Each row was made from one small tree. Brackets hold a mark, then the marks that hang from it, in alphabetical order. Every link used is in the known rows. Write each row's tree.
Known rows
(banufa gupa (mokop busom dilo gomul)): [ 1.92  3.63  1.52 -0.55 -1.74  0.90 -0.53  1.57  2.66 -2.23  1.51 -0.03
 -0.34  3.45  0.43  0.94 -1.95  2.62 -2.98 -1.24  3.64  1.57 -0.92]
(gomul (gupa dilo)): [ 1.57  0.63  1.22  1.06  0.72  2.39  2.37  0.94 -1.83  1.89  0.30  1.52
 -0.37 -0.01  3.12  1.19  0.53 -1.71 -0.72  0.59 -1.57  0.78 -0.24]
(gupa (banufa (mokop busom)) bato dilo): [ 0.40  0.19  0.26 -0.76  0.41 -0.59  5.19  0.65  1.97  0.99 -0.48  1.89
  4.21 -0.54  0.76 -0.74 -0.35  0.03  1.80  0.43 -1.43 -0.87 -0.28]
(mokop banufa busom (gomul gupa)): [-2.44  1.28 -0.66 -0.52  0.84  0.30 -1.12  1.00 -1.23  0.01 -0.45 -1.52
  0.64  2.81  0.23  2.40 -0.89 -1.12 -0.17  0.51 -0.72 -1.57 -0.73]
(gomul gupa mokop): [ 2.06  0.79  0.25  0.91 -0.17  0.95  0.32 -0.30 -3.59  1.31 -0.11 -0.39
 -0.27  2.25 -0.01  3.22  2.56 -2.19 -0.39  1.63 -1.89  1.32  0.36]
(dilo (mokop gomul)): [ 3.28 -0.26  0.05  0.81 -1.15 -0.69 -2.70 -0.46  0.16 -0.42  0.95 -1.71
 -2.50 -0.75 -0.58 -2.14 -0.76  2.07 -1.26  0.92 -0.47  0.66 -0.82]
(busom (mokop dilo (gomul gupa))): [ 1.45 -0.29  1.45  1.26  0.59  0.00 -0.33  2.98  0.66  0.83  1.44 -0.54
 -0.19  0.48  0.30 -0.70 -0.90  0.96 -2.32  0.55  1.61  0.56 -0.55]
(banufa gupa): [ 4.97  0.96  0.47 -0.85 -1.66  0.25 -0.66 -0.98 -1.85  0.77  1.06  1.32
 -1.69  0.37  1.04  1.32  0.78 -1.01 -2.16 -0.24 -1.44  1.82 -0.12]
(mokop busom (gomul gupa)): [ 0.10  1.75  0.66  0.28 -0.26  1.13 -0.93  1.05 -0.76  1.24  0.49 -1.02
  0.13  2.89  0.99  1.74 -1.60 -0.20 -0.97 -0.28 -0.70 -0.46 -0.68]
(gomul gupa (mokop busom dilo)): [-1.50  1.53  1.21  0.89  0.00  1.22  0.93  0.81 -1.48  0.71 -0.29 -0.19
  0.51  2.88 -0.24  3.27 -0.45 -1.07  0.03 -1.35  0.85  1.10  0.49]
(gomul gupa (mokop banufa busom)): [-1.81  1.14 -0.78 -0.12  1.00  0.00  0.08  0.07 -3.42  0.43 -1.66 -1.11
  1.37  3.04 -1.46  4.54  1.55 -2.64  1.51  0.43 -1.51 -0.55  0.80]
(mokop banufa busom (dilo gupa)): [-3.63 -0.17 -0.51 -0.96  0.50  0.78 -1.63 -1.38  0.65 -0.53 -1.55  0.34
 -1.70 -1.35 -0.06  0.58 -1.23 -0.21  0.82 -1.79  1.32 -1.58  0.72]
(gupa (dilo (mokop gomul))): [ 1.99 -0.09  0.79  1.75 -0.24  0.43 -0.49  1.22  1.17 -0.09  0.88 -0.68
 -1.18 -1.52  1.15 -3.21 -1.35  2.44 -0.67  0.51  0.23  0.62 -1.02]
(busom (mokop banufa (dilo gupa))): [ 0.10 -2.00 -0.43 -0.22  1.12 -0.70 -1.63 -0.16  0.27  0.25 -0.93  0.49
 -1.76 -3.47 -0.95 -1.17  0.80  0.35  0.07  0.18  1.27 -1.01  1.05]
(gomul mokop): [ 4.40 -0.04  0.05  0.58 -0.54 -0.38 -0.21 -2.07 -2.07  0.82 -0.94 -0.43
 -0.30  0.46 -0.89  1.82  1.33 -1.12 -0.58  1.59 -1.72  2.11 -0.41]
(gomul (gupa bato dilo) (mokop busom)): [-2.88 -0.07  0.78  1.03  1.05  0.70  3.59  2.22 -1.04  1.51 -0.40  0.76
  4.13  1.98  0.36  1.39  0.46 -1.39  2.00 -0.81 -0.76  0.40  0.84]
(dilo gupa): [ 2.80 -0.30 -0.23 -0.26 -0.73  1.49 -2.13 -2.47 -1.21  1.24 -0.47  0.71
 -2.95 -1.80  0.91  0.18  0.83 -0.45 -0.58  0.41 -1.41 -0.19  0.51]
(banufa (mokop busom gomul)): [ 4.28  2.60  0.53 -0.25 -1.06  0.43 -0.84 -0.91  1.51 -0.67 -0.31 -1.15
  0.04  2.26 -0.80  1.07 -1.53  1.89 -1.87  1.11  0.80  0.60 -1.30]
(gupa (banufa mokop)): [ 5.45  1.01 -0.35 -0.83 -0.64 -0.27  1.93 -1.83 -0.43  0.77 -0.15  0.66
 -0.11 -0.02  0.32  1.17  1.95 -0.77 -0.55  2.53 -2.73  0.28 -0.75]
(bato gupa): [ 4.28  0.43 -0.05  0.62 -0.65  1.02 -0.60 -3.02 -1.86 -0.50  0.60  0.07
 -1.53 -0.57  0.16 -0.59  0.42 -0.66 -0.24 -0.78 -0.99  0.92  0.20]
(busom mokop): [ 7.27 -1.37  0.48  0.20 -0.20 -1.51 -0.33 -0.86 -0.93  2.23 -0.53  0.53
 -0.48 -2.53 -1.33 -0.43  0.29 -0.03 -1.23  0.94 -1.47  1.16  0.00]
(dilo (gupa banufa bato)): [-1.19 -2.43 -1.15 -1.20 -0.08 -0.80  0.72 -1.24 -0.24  1.96  0.30  1.11
  0.84 -2.57  1.07 -1.86  1.63 -1.44  1.72  0.69 -3.12 -1.90  0.59]

Write each row's tree
[-0.73  0.86  1.00  0.86 -0.03  1.44 -0.22  1.22  0.39 -0.25  1.48 -0.52
 -1.44  1.80  1.70  0.36 -1.16 -0.10 -2.40  0.38  1.07  0.95 -1.47]	(mokop dilo (gomul gupa))
[-1.94 -0.14 -1.25 -1.63 -0.22 -2.38  0.36  0.23 -1.29 -0.69 -0.50  0.00
  3.36  2.15 -2.20  2.13  1.27 -1.62  1.65 -0.88 -0.72  0.36  0.91]	(gomul (mokop (banufa (gupa bato)) busom))
[ 2.11  2.41  1.18  0.06 -0.81  0.65 -0.32 -0.17  3.22 -1.63  0.04 -0.89
 -0.51  2.00 -0.58  0.33 -2.76  2.60 -2.30 -0.01  3.06  1.16 -1.57]	(banufa (mokop busom dilo gomul))
[-0.27  1.43  0.94  2.37 -0.27  1.36 -0.66  1.24  0.66 -1.50  1.19 -1.33
  0.31  0.03  0.69 -3.92 -2.76  3.41  1.51 -3.12  1.78 -0.88  0.42]	(bato (gupa (dilo (mokop busom gomul))))
[ 3.80 -1.03  1.18  0.96 -0.02 -1.41 -0.84  1.04  2.17  0.44  0.81 -0.55
 -0.21 -1.37 -0.67 -2.22 -2.13  2.01 -2.51  0.57  1.86  1.22 -1.36]	(busom (mokop dilo gomul))
[ 0.28  0.37 -1.02 -0.52  0.54 -1.40 -0.32 -1.72 -1.97  0.10 -2.32 -1.05
  1.34  1.14 -2.08  3.03  0.28 -1.56  1.30  0.66 -1.39  0.08  0.01]	(gomul (mokop banufa busom))
[-3.41 -0.98 -0.72 -1.33  0.00 -1.95 -0.19  1.44  2.09 -2.65  1.82  0.08
  0.98  0.85 -0.02 -1.53 -0.56  0.05 -1.56 -0.23  1.71  0.91 -1.32]	(mokop (banufa (gupa bato)) dilo gomul)
[-3.10  0.06 -1.37 -0.25 -0.14 -0.21 -4.59  0.04  0.22 -1.02 -0.58 -2.24
 -1.92 -0.73 -1.20 -1.55 -0.83  2.28  1.49 -0.75  0.66 -3.05  0.95]	(dilo gupa (mokop banufa busom gomul))
[ 1.61 -0.80  0.41  0.89 -0.04 -0.38  2.32  0.63 -0.43  1.79  0.40  1.02
 -0.06 -3.04  1.92 -2.59  0.30  0.13  1.62  0.43 -2.64 -0.56  0.05]	(gupa banufa (dilo mokop))
[-1.95  0.27 -0.40 -0.24  0.64 -1.14  0.15 -1.08 -0.32 -0.97 -1.99 -0.69
  0.92  0.88 -1.97  2.38 -0.94 -0.91  0.80 -0.59  0.89  0.64 -0.31]	(gomul (mokop banufa busom dilo))
[-0.04 -0.68 -0.02 -0.71 -0.60  1.13 -0.01 -1.45  2.54 -1.68  0.52  1.15
 -1.83 -1.41 -0.74 -1.34  1.24  1.27 -0.78  0.34  2.18  0.73  0.58]	(banufa (mokop (dilo (gupa bato))))
[-1.35  0.90  0.81  1.15  1.09  1.27  3.20  3.05 -0.51  2.07  1.18  0.33
  2.08  1.06  4.53 -0.47 -0.01 -1.21  0.11  1.69 -2.55 -1.34 -1.42]	(mokop (gomul (gupa banufa dilo)))
[-2.01 -2.31 -0.10 -0.51 -0.32  0.37 -0.57 -1.48  1.50 -0.10  0.46  1.28
 -1.48 -2.59  0.35 -2.09 -0.20  0.03 -0.20 -1.06  0.91  0.37  0.44]	(mokop (dilo (gupa bato)))
[-0.23  1.47  0.38 -0.81  0.29  0.15  1.31  1.20 -0.79  0.35 -0.58  1.66
  1.20  0.33  1.77  1.51 -0.88 -1.12  0.30 -1.62 -0.19 -0.15  0.19]	(mokop (banufa (gupa dilo)) busom)
[-2.04 -2.11 -0.25  0.79  0.25 -1.83  2.38  2.34  2.08  0.58  1.55 -0.12
  2.65 -2.23  1.33 -5.17 -0.68  1.50  1.68  0.86 -1.55 -1.09 -0.86]	(gupa banufa bato (dilo (mokop gomul)))
[-2.17  0.90  0.79  0.25 -0.60  1.42 -2.57  0.05  2.12 -0.11 -0.03 -0.57
 -1.43  0.15  1.10 -1.02 -3.15  2.11 -0.91 -1.97  2.43 -0.95 -0.51]	(mokop busom (dilo gupa) gomul)
[ 3.13  1.12 -0.50 -0.80 -0.75  1.08  0.23 -1.68 -0.27  0.89 -0.24  0.75
 -1.31 -0.87  0.97  0.40  2.91 -0.20  0.35  2.19 -1.94 -1.41  0.58]	(dilo (gupa (banufa mokop)))
[ 2.07  0.04 -0.94 -0.99 -1.08 -1.07 -2.13 -0.38 -1.98 -1.10  0.86  0.09
 -2.64 -0.69 -0.76  0.13  1.84 -0.34 -0.14 -0.30 -0.94  0.49  1.04]	(dilo (mokop (banufa gupa)))
[ 3.40  2.01  1.12 -0.47 -1.03  0.89  0.64 -1.42  1.83 -0.88 -0.63  0.74
 -1.17  0.61 -0.97  1.51 -1.66  1.22 -1.65 -0.66  1.99  1.61 -0.53]	(banufa (mokop busom dilo))
[ 1.00  1.31 -0.49 -1.79 -0.66 -0.74 -0.84 -0.56 -1.59 -0.02 -0.54  0.74
 -0.06  1.09 -0.13  2.65 -0.25 -1.46 -0.19 -1.32 -0.97 -0.05  0.34]	(mokop (banufa gupa) busom)
[-4.14 -2.53 -2.23 -0.55  0.13 -1.43 -3.49 -0.14  1.06 -1.93  0.54 -1.86
 -1.23 -2.20 -1.63 -3.67  1.30  1.73  1.46  0.88  0.20 -2.06  0.72]	(dilo (gupa bato) (mokop banufa gomul))
[-2.38 -3.83 -1.01 -0.83  1.41 -1.89 -0.61  0.17  1.50 -0.20 -0.51  0.80
  0.26 -4.01 -2.05 -2.70  0.91  0.25  0.90 -0.19  1.43 -1.25  1.24]	(busom (mokop banufa (dilo (gupa bato))))
[-1.09 -2.38 -1.29 -0.26  1.61 -2.40 -0.17  2.45 -0.15  0.25  0.59 -1.05
  2.59  0.01 -1.63 -0.97  1.29 -0.52  0.00  2.08 -0.58 -1.10 -0.15]	(busom (mokop banufa (gomul (gupa bato))))
[-5.18 -2.47 -1.60 -0.53  1.04 -0.97 -0.45 -0.93  0.30 -1.50 -0.83 -0.17
  0.31 -1.13 -1.61 -0.45  2.10 -0.79  1.64  0.37  1.13 -0.26  0.76]	(gomul (mokop banufa (dilo (gupa bato))))
[-2.54 -1.11  0.31  0.59  0.35  0.07  1.88  0.66 -0.74 -0.10  0.85  0.24
  1.04  1.49 -0.71  1.24  1.49 -1.62  0.01  0.19  0.28  1.89  0.18]	(gomul (gupa bato) (mokop dilo))
[-4.26  0.21 -0.66 -0.22  0.64  0.23 -1.33 -0.96 -0.50 -0.88 -2.04 -0.72
 -0.25  0.33 -1.17  1.65  0.10 -0.29  1.59 -1.01  1.52 -1.11  1.05]	(gomul (mokop banufa busom (dilo gupa)))
[-3.27 -0.46 -0.79 -0.21  0.72  0.62 -2.66 -0.41  1.48 -1.79 -0.28 -1.00
 -2.29 -0.89  0.86 -1.12 -0.71  0.74 -0.90  0.70  1.81 -1.18 -0.81]	(mokop banufa (dilo gupa) gomul)
[-0.10  0.68  0.97  1.24  0.08  1.20  0.81  0.21 -1.74  0.36  0.36 -0.08
 -0.72  2.06  0.34  2.63  1.41 -1.47 -0.84  0.40  0.26  1.99  0.04]	(gomul gupa (mokop dilo))
[-1.37  0.24  0.25 -1.05 -0.65  1.04  0.03 -1.10  3.01 -1.26 -0.18  1.05
 -0.48 -0.51 -1.01 -0.68 -0.49  1.86  0.16 -1.51  2.73 -0.13  1.06]	(banufa (mokop busom (dilo (gupa bato))))
[-3.32  0.42  0.42  0.20 -0.08  0.23  0.65 -0.07 -0.28  1.46 -0.97  0.12
  1.22  0.33  0.66  0.61 -0.23 -0.26  2.23 -1.33 -0.28 -1.68  0.95]	(gomul (mokop busom (dilo (gupa banufa))))
[-0.19 -2.24 -0.06 -0.34  0.78 -1.18  4.61  0.16  0.66  2.13  0.21  2.15
  3.22 -2.64  2.16 -2.35  0.01 -1.67  1.53  1.03 -3.10 -0.15 -0.87]	(gupa banufa bato dilo)
[-3.89 -0.38  0.63  0.36  0.24 -0.05  1.91  1.14 -0.33  0.21  0.21  0.08
  2.38  2.25 -1.21  1.77 -0.24 -1.12  0.92 -1.55  0.88  0.97  0.68]	(gomul (gupa bato) (mokop busom dilo))
[-0.10 -0.28 -0.65  1.52  0.85  0.70  0.10 -0.56 -1.37 -2.23  0.23 -0.21
 -1.37 -2.38  0.14 -2.85  0.94  0.54  2.24 -1.11  0.08 -0.61  1.15]	(bato (gupa (dilo (mokop banufa))))
